Known rows, with every way that one mark hangs from another
j814(j931(j185(j702(j938(j501))))): [ -4.1 -13.9  12.4   6.0  25.3  -5.7   4.2  15.6 -23.6   8.0   6.4  -7.6
  -9.4  12.9 -18.6 -13.5  21.3  -8.8  -0.4]
j615(j185(j702(j814))): [ -0.8 -34.3  20.3   7.4  11.1 -16.9  14.7  24.3 -13.1   6.1   7.4 -25.5
 -35.8  19.7 -12.4 -17.4   2.2  -9.9   1.7]
j615(j185(j169(j882) j702)): [ -3.8 -40.6  15.8  -4.3  10.7 -13.6   4.3  19.0  -1.4  -7.0  10.4 -20.4
 -35.6  15.0 -17.4 -12.5  10.7 -17.4   5.5]
j882(j169(j185)): [-13.2 -14.8  16.8  14.1  17.4   5.3  -6.0  15.8   1.1   5.8   8.6 -20.4
 -38.6  21.0  14.6 -12.0   0.4 -15.6  13.6]
j931(j185): [ -3.0 -23.4  31.3   8.4  12.8  -9.0   4.9  22.6 -23.3   1.2   2.4 -16.5
 -15.0  12.1  -5.4   2.5  17.1  -8.1   1.7]
j882(j169(j185(j615 j702(j814 j938(j501))))): [-16.3  -5.9   8.8  17.0  22.6   2.3   3.5  13.4  15.7  14.2   2.6 -33.6
 -60.9  23.9   6.6 -15.0  11.8 -12.6  13.6]
j931(j185(j169 j702)): [ -7.0 -27.2  32.9   4.8  11.8 -14.2   7.4  20.3 -17.0  -2.2  -3.2 -25.2
 -35.6  15.7 -18.4  -0.8  25.5  -9.9   7.4]
j938(j501): [-13.0 -10.0  29.6   8.2   9.2  -2.2  14.3  13.1  -6.6   3.4  13.9 -17.0
   1.5   3.4  -7.3 -15.6  12.9 -12.9  -3.0]
j615(j185(j169 j702)): [ -3.3 -34.1  23.0   1.2   2.6 -18.2   7.8  17.8  -4.4  -3.4   9.7 -22.0
 -34.3  19.3 -20.7 -15.8  13.9 -15.4   7.2]
j814(j702(j185(j169 j615)) j931): [ -4.3 -20.9  -6.9  -1.2  26.4 -13.9   3.2  12.3 -15.6   2.3   6.8   1.8
 -24.4  25.8 -23.3  -5.9  11.9  -9.7  -3.7]
j882(j169(j185(j615 j702(j814 j938)))): [-14.2 -10.6   4.8  15.1  21.9  -0.5   0.1  15.0  10.0  12.6   0.6 -32.3
 -70.1  27.9   9.2 -14.0  10.6 -13.5  17.7]
j702(j185 j814 j938(j501)): [  0.4   8.3   2.6  18.7   6.7  -6.0  20.2  20.6 -12.5  17.4   7.2 -42.1
 -30.9  12.4  -0.4  -6.3  21.1  11.6 -19.0]
j169(j185(j615 j702(j814 j938(j501))) j882): [-11.5 -18.8   1.0  -2.7  22.4   3.5   8.5  11.7  13.8   5.6   0.6 -27.3
 -58.1   8.8   7.9 -11.4  19.9  -7.4   8.9]
j185(j169(j882) j615 j702(j814 j938)): [-12.8 -20.4  -6.2  -4.7  20.0 -16.2  10.8  11.1   9.5  -2.5  -2.3 -39.7
 -80.5  20.6 -14.8  -9.3  30.9 -14.7  11.4]
j185(j169 j615 j702(j938(j501))): [-16.8  -6.2  11.1   0.7   5.1 -14.9  12.2   5.1  14.2   1.7   2.8 -30.7
 -52.4  16.6 -24.3 -15.5  42.3 -17.2  12.9]
j185(j615): [-10.6 -22.2  18.6   1.7  11.9 -13.5   8.2  13.9  -0.4   0.4   5.7 -14.6
 -33.7  18.8  -9.5  -9.2  19.5 -20.7  12.3]
j185(j615 j702(j814(j931))): [-10.3 -28.3   8.6   2.0  30.9 -18.2  16.8  17.3  -6.8   7.7  -1.8 -21.2
 -56.0  27.4 -20.4 -19.8  12.8 -17.8  12.0]
j882(j169(j185(j615 j702))): [-16.3 -20.4  16.2  11.6  22.3   0.7  -2.6  15.8  11.1   8.8   1.4 -21.6
 -57.2  26.1   4.5 -14.0   7.5 -20.6  21.3]
j615(j185): [  0.6 -29.8  21.6   5.0   3.4 -12.9   5.3  20.2 -10.7   0.0  15.3 -13.3
 -13.8  16.1  -7.8 -12.3   5.7 -13.3   1.3]

Rows
[ -0.3 -41.4   6.4  -3.0  23.0 -16.5   7.3  19.5  -5.0  -5.2  10.1 -24.1
 -43.8  21.4 -19.2 -14.7   3.9 -13.8   2.0]  j615(j185(j169(j882) j702(j814(j931))))
[  0.8  -4.1  -5.2   8.8  19.3 -13.1   5.1  13.5 -23.1   3.6   6.0 -30.5
 -41.7  21.2  -5.8  -6.7  21.8   0.5  -3.3]  j702(j814(j931(j185(j169))) j938)
[ -2.4  -1.9 -11.4   7.4  18.6  -9.7   7.4  12.6 -24.3   8.0  10.9 -24.7
 -35.8  18.8   0.0 -18.4  13.2  -3.4  -3.1]  j702(j814(j931) j938)
[ -8.4 -36.2  23.4  -3.0  23.2 -14.4   4.5  19.3  -0.2  -6.1  -6.0 -23.4
 -49.9  17.6 -21.0   6.0  29.5 -16.7  11.7]  j931(j185(j169(j882) j615 j702))
[-14.2 -16.6  15.0  12.5  19.9   1.7  -5.5  14.1  12.3   5.4   6.1 -20.4
 -49.3  25.8  10.3  -9.1   6.2 -19.3  18.6]  j882(j169(j185(j615)))
[ -0.6  -5.6  -6.3   1.9   2.7  -5.9   0.5  16.6  -8.8   0.8   8.3 -29.0
 -37.6  11.9  -2.8   0.1  30.6   0.0  -7.4]  j702(j185(j169(j882)) j938)
[ -3.4  -9.2  -9.3   3.8  25.1  -6.2  -4.2  11.6 -36.8   6.9   8.2   6.4
  -5.5  14.4 -10.5  -6.2  14.7  -4.5  -5.8]  j814(j702(j938) j931(j185))
[ -7.4  -4.3  -6.2   2.7  25.8  -9.4  -0.1   4.3 -12.7   2.9   7.9  -0.8
 -13.6  16.3 -22.9  -2.8  27.4  -7.6  -3.9]  j814(j702(j938(j501)) j931(j185(j169 j615)))
[ -2.0   6.9   0.1  14.1   6.1 -14.7  20.0  14.3   9.2   9.8   3.9 -49.2
 -55.1  21.1 -11.4  -0.2  34.9   6.3 -10.5]  j702(j185(j169 j615) j814 j938(j501))
[ -2.4 -31.0   8.5  -4.3  32.3 -11.8  -3.4  13.7  -8.0  -8.1   5.6  -7.2
 -28.0  21.3 -19.4   0.5  20.3 -17.6   7.4]  j814(j931(j185(j169(j882) j615)))
[-10.8  -0.3 -12.0   2.8  22.2  -1.2   2.1   4.5 -25.1   8.5  16.7   6.3
   4.4   8.7 -11.2 -20.2  11.1  -9.0  -8.5]  j814(j702(j938(j501)) j931)
[  1.0  -7.4 -13.4   5.3  13.1 -14.8  10.7  17.8   3.2   3.7   1.1 -45.5
 -70.5  23.3  -4.6   4.9  29.8   2.6  -6.2]  j702(j185(j169(j882) j615) j814 j938)
[ -2.9 -19.5  16.3   4.0   6.0 -16.9   9.6  18.3   2.3  -0.1   2.5 -26.3
 -44.0  24.2 -16.1   1.5  27.1  -8.6   2.7]  j702(j185(j169 j615))
[ -5.5 -26.1   3.2   1.0  34.4 -11.4  -0.1  14.0 -25.2   3.3   4.1   9.7
 -11.4  21.3 -19.0  -2.2   9.6 -12.8   0.7]  j814(j702 j931(j185(j615)))
[-10.9  -8.3  12.1   5.8   9.7  -3.5  14.0  10.2   8.8  11.4  -0.6 -30.0
 -56.0  15.1   3.4 -16.3  24.7  -4.5  11.6]  j169(j185(j615 j702(j814 j938(j501))))
[ -3.1 -26.3   9.3  -1.5  14.0 -12.4   6.0  19.3   5.4  -3.9   3.1 -24.6
 -45.6  20.2 -13.4   4.8  24.0 -10.7   1.0]  j702(j185(j169(j882) j615))
[ -6.4 -13.3  20.2  12.0  18.9 -13.5  15.8  20.1  -6.8  11.5  -5.5 -32.6
 -45.1  17.0 -14.9  -1.1  31.4  -4.4   2.7]  j931(j185(j615 j702(j814 j938(j501))))
[  4.8 -19.1   3.7  10.9  25.8 -12.3  15.3  25.7 -25.2  10.4   5.2 -25.2
 -33.6  25.0  -7.8  -8.5   2.6   2.2 -11.4]  j702(j185 j814(j931))
[ -6.6 -36.0  20.6   0.3  27.9 -17.2  10.4  21.3  -1.0  -4.0  -8.5 -34.0
 -62.1  21.0 -18.5   6.8  24.7 -11.7   8.6]  j931(j185(j169(j882) j615 j702(j814)))
[-15.5  -4.4  10.7  18.8  19.7   6.1   2.8  15.1   4.6  14.3   5.3 -33.6
 -50.2  18.8  10.8 -18.0   6.0  -8.6   8.7]  j882(j169(j185(j702(j814 j938(j501)))))
